Each row comes from the steps of one walk. Every step used is in the known rows, and no mark comes twice. Write the walk behind each row, first mark first.
Known rows
velog-maloke-lebod-zapav-bebagib: [ 19   6   1  35  35  -2  -8  16 -24  -1 -39  27 -10 -17 -25   4  22 -42
   0 -50  11  -7  20  24  26 -44   7  18  12]
zapav-risado: [ 23  -7  17  25  35  13  -4   3   7  16 -19   0  -9   3  16 -19 -21   0
  -6 -36  -2   6  22   0  -7 -38 -10   7  10]
sula-bebagib-zapav: [  6  -5  44  17  44   4   4 -26  -1  20 -19  -2   8 -16  21  -8 -18 -27
 -30 -35   7   6  15  10 -12 -34  12 -13  17]
velog-maloke-sula: [ 26 -18   9   4  16   1   3  19   3   4   9  -2  -8  -9 -17 -25   4 -24
   0 -62 -17  13   6  22  -3 -52   7   4   5]
muvepek-voledo: [ 17 -33  30 -12  23   1 -28  -7   8   9 -26 -18  12  -8  -9 -17 -15  11
   1 -39  -9   6  24  -2 -11 -31  15   7  18]
gubu-gazi: [ 23  -5  25   6  44  19 -15 -10   6   4  -8 -40  -2  -1  -8  -6 -18  -1
  -7 -47 -10  19  21 -22  -4 -13  18   7  15]
risado-zapav-bebagib: [  2   1  23  36  34  -3  -8  -1 -22  -3  -2   2   7  -2   8 -11 -24 -24
 -23 -44  17   5  24  -2   8 -33  -8  -9  36]
maloke-sula-bebagib-zapav-voledo: [ 10 -40  37  30  35 -11  35 -29 -23  18  -6  17   7 -24 -14 -28 -14 -42
 -19 -19  12   7 -10   9   2 -49   6  -6  21]
bebagib-zapav-sula: [ 15 -30  26  16  27   2 -15  10  -3   3   9 -18  -9  -9   8  -3 -31 -13
 -18 -23 -15  14  12   0 -19 -29   8 -22  24]
bebagib-zapav: [  6 -12  31  10  41   8 -15   6   3  19 -10 -21  -3 -16  19   3 -26  -8
 -24 -44 -11  12  18  -2 -17 -35  18 -23  22]
voledo-muvepek: [ 12  -7  21   5  11  -9 -15   2   4  11 -17  -9  -4   7  15  -2  -6  -6
 -13 -48 -15   9  28  -5 -24 -42  -9  -8   5]
maloke-sula: [ 10 -13  16   9  11   1  17   3   1   2   0  -6   2  -2 -17 -25  -9 -17
   2 -53 -13   6  10  -7  -6 -46   7   7   7]
velog-maloke-sula-bebagib: [ 25 -12  22  12  18  -4  22 -14  -1   5   0  16   2  -7 -14 -36  13 -44
  -6 -52  -1   8   3  33   2 -52   2  12  -2]
risado-bebagib: [  1  -7  23 -17  30   6  -4  -4 -10   7  -9 -15 -14 -11   1  -6 -27 -19
  -5 -49 -19   1  10  21 -22 -29   4  30  19]
voledo-risado-zapav-lebod: [ -6 -17  26  14  43   5 -11   8 -12  13 -16  13  -5  -2 -11 -40 -26 -25
 -19 -51 -16  32  33   9  -7 -43  -7  -8  22]
voledo-zapav-lebod: [ 10 -13  14  16  47   1 -16  -7 -11  12 -51 -11 -17  -1 -13 -30 -11  -4
 -12 -37 -21  20  25   0 -11 -42   4   0 -22]
gubu-gazi-zapav-voledo-risado-bebagib: [ 11 -37  45  12  66   3 -11   5 -38   9   4  -1 -21 -18 -26 -22 -31 -28
 -50  -7 -14  45   6  10  -2 -19  -1  50  19]
gubu-gazi-zapav-risado-voledo-muvepek: [ 31  15  18  41  37 -24 -25  -7 -25  10  -2 -26 -12   9  -3   1 -18  -4
 -60 -51   2  38  23  -3  14 -22 -18   8  12]
gazi-gubu: [ 22 -18  10  -1  39  14  13  18   4  19 -23 -10  15  -2   6  -7 -23   9
 -17 -71 -15  17   9   7 -23 -34   5  -5  22]
lebod-zapav-risado-voledo-muvepek: [ 15   9  -2  26  23 -21 -10 -12 -26   6 -43   3 -13  -1  22   2  -1   1
 -20 -73   6   3  34  13  12 -41 -23 -16  12]
velog-maloke-lebod-zapav-sula: [ 28 -23   2  10  20  -2 -14  17 -15 -19 -23  14 -27 -16 -37   0  20 -29
   9 -37 -11   3  10  22  17 -41   9   9   9]
lebod-zapav: [ 10  -7  20   7  36  10  -6  -5  -5  -5 -43  -7 -11 -18  10   5   3   0
  -6 -53  -4  -5  28  -6   0 -33  13  -5  11]
velog-maloke-lebod: [ 23 -11   5   0  28   6 -17  21   3   8 -15   4 -11 -10 -31 -10   7 -26
   5 -52 -14   9   8  20   0 -45   9  17   5]
zapav-voledo-muvepek: [ 20 -43  16  11  21 -11 -10  -1 -15  14 -18   4  -8  -3   3  -6  -8  -8
  -8 -24  -8   8  13  -4 -22 -44 -19  -3  11]
lebod-zapav-voledo: [ 19 -45  16  15  47   9  -1  -9 -25  -1 -45   5 -16 -28  -2  -1   3  -1
  -2 -28   3  -5  13  -6   0 -36   3  -2  17]
muvepek-voledo-risado-zapav-bebagib: [ -5 -25  40  25  34 -10 -26   4 -16   3 -12  21  27  -1  -1 -43 -30 -18
 -27 -36  14  25  40   7  14 -39  -7  -3  38]
risado-voledo: [  9 -15  -7  -4  35   3 -15  -8 -17   6 -14 -22   5  -7   0 -12 -14  -6
  -8 -73 -11   8  16   5 -15 -27  -5   5  10]
gubu-gazi-zapav: [ 27  -1  41  22  50   7 -23   2  -4   1  -1 -35  -9  -7 -15   4 -12  -3
 -45 -29  -8  32  18 -22   2 -15  19  16  12]

Write each row's walk
[ 15   2  43  42  46   5  11 -26   0  28 -23  11   1  -6  31 -17 -25 -21
 -32 -26  17   6  18  15   0 -39  -2 -10  18]
sula-bebagib-zapav-risado
[  8  -7  -3  -2  14 -19 -20  -6 -18  10 -14 -18   3   3   8  -3  -9  -7
 -17 -76 -13  11  24   7 -19 -36 -18  -7   7]
risado-voledo-muvepek
[ 20 -28  27  16  18   3   9 -27  -4  -6  -8   8   1   3  -2 -27  -9 -28
  -4 -14   1   1  10   8 -15 -28 -11  16   5]
zapav-sula-bebagib
[ 27 -17  14  19  21  -6   6 -14 -17 -17 -33  31 -17 -15 -34 -13  28 -47
   4 -29   5  -4   8  33  23 -39   4  18   3]
velog-maloke-lebod-zapav-sula-bebagib
[  7  -5  35  24  46   4   8 -28 -10  34 -29   2  -1 -13  -1 -14 -19 -37
 -20 -34  -3   4  15  17 -16 -36  11  -4  15]
sula-bebagib-zapav-lebod
[  4 -56  32  20  60   9 -10  15 -16  27 -13  15  -2 -22  13 -27 -29 -17
 -29 -19  -9  29  15   3 -19 -43  -3 -15  20]
bebagib-zapav-voledo-risado
[ 10 -15  37  -1  39 -16 -24 -17 -13   9 -46  -6 -14  -2  -1 -38 -36  11
 -20 -26  -5  19  23  29  12 -39   1  23   1]
muvepek-voledo-zapav-risado-bebagib
[ 32 -29  39  30  40 -16 -22  -2 -23   7  -4 -17 -14  -6 -19   6  -9  -8
 -49  -7  -4  34  10 -20  -1 -25  -4  10  14]
gubu-gazi-zapav-voledo-muvepek
[  6 -40  35  -9  30   6 -28   6  11  14 -27   6  16  -3  -2 -42 -18   4
  -9 -38 -15  24  37   3 -13 -37   4  11   9]
muvepek-voledo-risado
[ 13 -25   6  17  37 -17  -6 -43 -34 -17 -29  -3   2   1  -6 -42  -8 -20
 -27 -35   1  20  10  16   0 -29 -20   4 -23]
risado-voledo-zapav-sula-bebagib
[  3 -47  53   8  21 -15 -13 -28  -9 -13  -6  26  21   0 -11 -60 -24 -23
 -25 -14   9  28  27  17  10 -33 -12  -2  30]
muvepek-voledo-risado-zapav-sula-bebagib
[  9 -32  39  33  15 -31  31 -28 -25  21  -6  23   4 -11  -6 -20 -10 -45
 -29 -21  10  10  -2   9  -2 -57  -6 -17  17]
maloke-sula-bebagib-zapav-voledo-muvepek
[  9   5  17  40  31 -18  33 -35 -25  22  -3  10  11  -7   1 -33 -24 -37
 -30 -61  18  10   2  26  17 -47  -8  -8  20]
maloke-sula-bebagib-zapav-risado-voledo
[ 19  -7  -6  18  39   3  -8  -6 -16  15 -16  -9  -3   0   9 -21 -23   0
 -11 -65   0   9  18  12  -4 -33 -20   7  11]
zapav-risado-voledo
[ 19 -49   6  15  50   5  -8  23 -26   5 -45  47 -18 -29 -32 -25  20 -32
  -1 -35  -6  18  15  26  18 -55  -2  14   5]
velog-maloke-lebod-zapav-voledo-risado
[ 25   0  10  36  36 -18  20 -18 -23  23   6  13   0 -12   2 -33 -11 -43
 -31 -71  13  17  -1  54  20 -53  -9 -11  17]
velog-maloke-sula-bebagib-zapav-risado-voledo
[-13 -29  52 -20  39  -6 -26   4  -7  26 -14  -3   4 -20   6 -25 -46 -14
 -29 -40 -19  27  26  33 -14 -35  17   9  35]
muvepek-voledo-risado-bebagib-zapav
[  0 -31  33   0  29 -23  -8  -3 -33  26  -5  -5 -21 -20  11  10 -36 -27
 -29 -25 -14  11   2  26 -22 -41  -5  -4  36]
risado-bebagib-zapav-voledo-muvepek
[ 13   6  41  46  28  -8  38 -24  -4  22  -6  20   5  -4   9 -33 -21 -36
 -25 -33  16   9   7  14  13 -52   2  -8  17]
maloke-sula-bebagib-zapav-risado
[ 11 -59  19  12  49  15  -5  11 -13  15 -19  23  -1 -11   0 -40 -15 -13
 -10 -20 -12  23  16   0 -21 -41 -16  12   5]
zapav-voledo-risado
[ 13 -36   8  16  40   1   5  -6 -29  -3 -53  19 -14 -28 -39  -1  11 -18
  10 -26   6  -8   6  -8  16 -42   8  15  16]
maloke-lebod-zapav-voledo
[  9  -3  17  40  46  -4 -15  -2 -20   2 -37   2   0   3  11 -25 -13 -12
 -26 -28   5  13  28  -4   0 -38  -7   2 -17]
voledo-zapav-bebagib
[ 34 -39  35  29  60   6 -18  -3 -22   3  -3 -22 -13 -17 -28  -2 -14  -5
 -40  -6  -1  30   4 -22   3 -16   9  21  17]
gubu-gazi-zapav-voledo
[  6 -40  10  -5  49  -1  -2  18 -41   4 -37  44 -31 -34 -35 -22   7 -46
  -3 -38 -12  15   5  52  16 -49  -2  40  16]
velog-maloke-lebod-zapav-voledo-risado-bebagib
[ 12 -33  42  28  34 -20   4 -30 -21  28 -22  15   1 -16  18  -5 -12 -31
 -35 -12  10   8   7  11 -14 -45 -11 -20  18]
sula-bebagib-zapav-voledo-muvepek
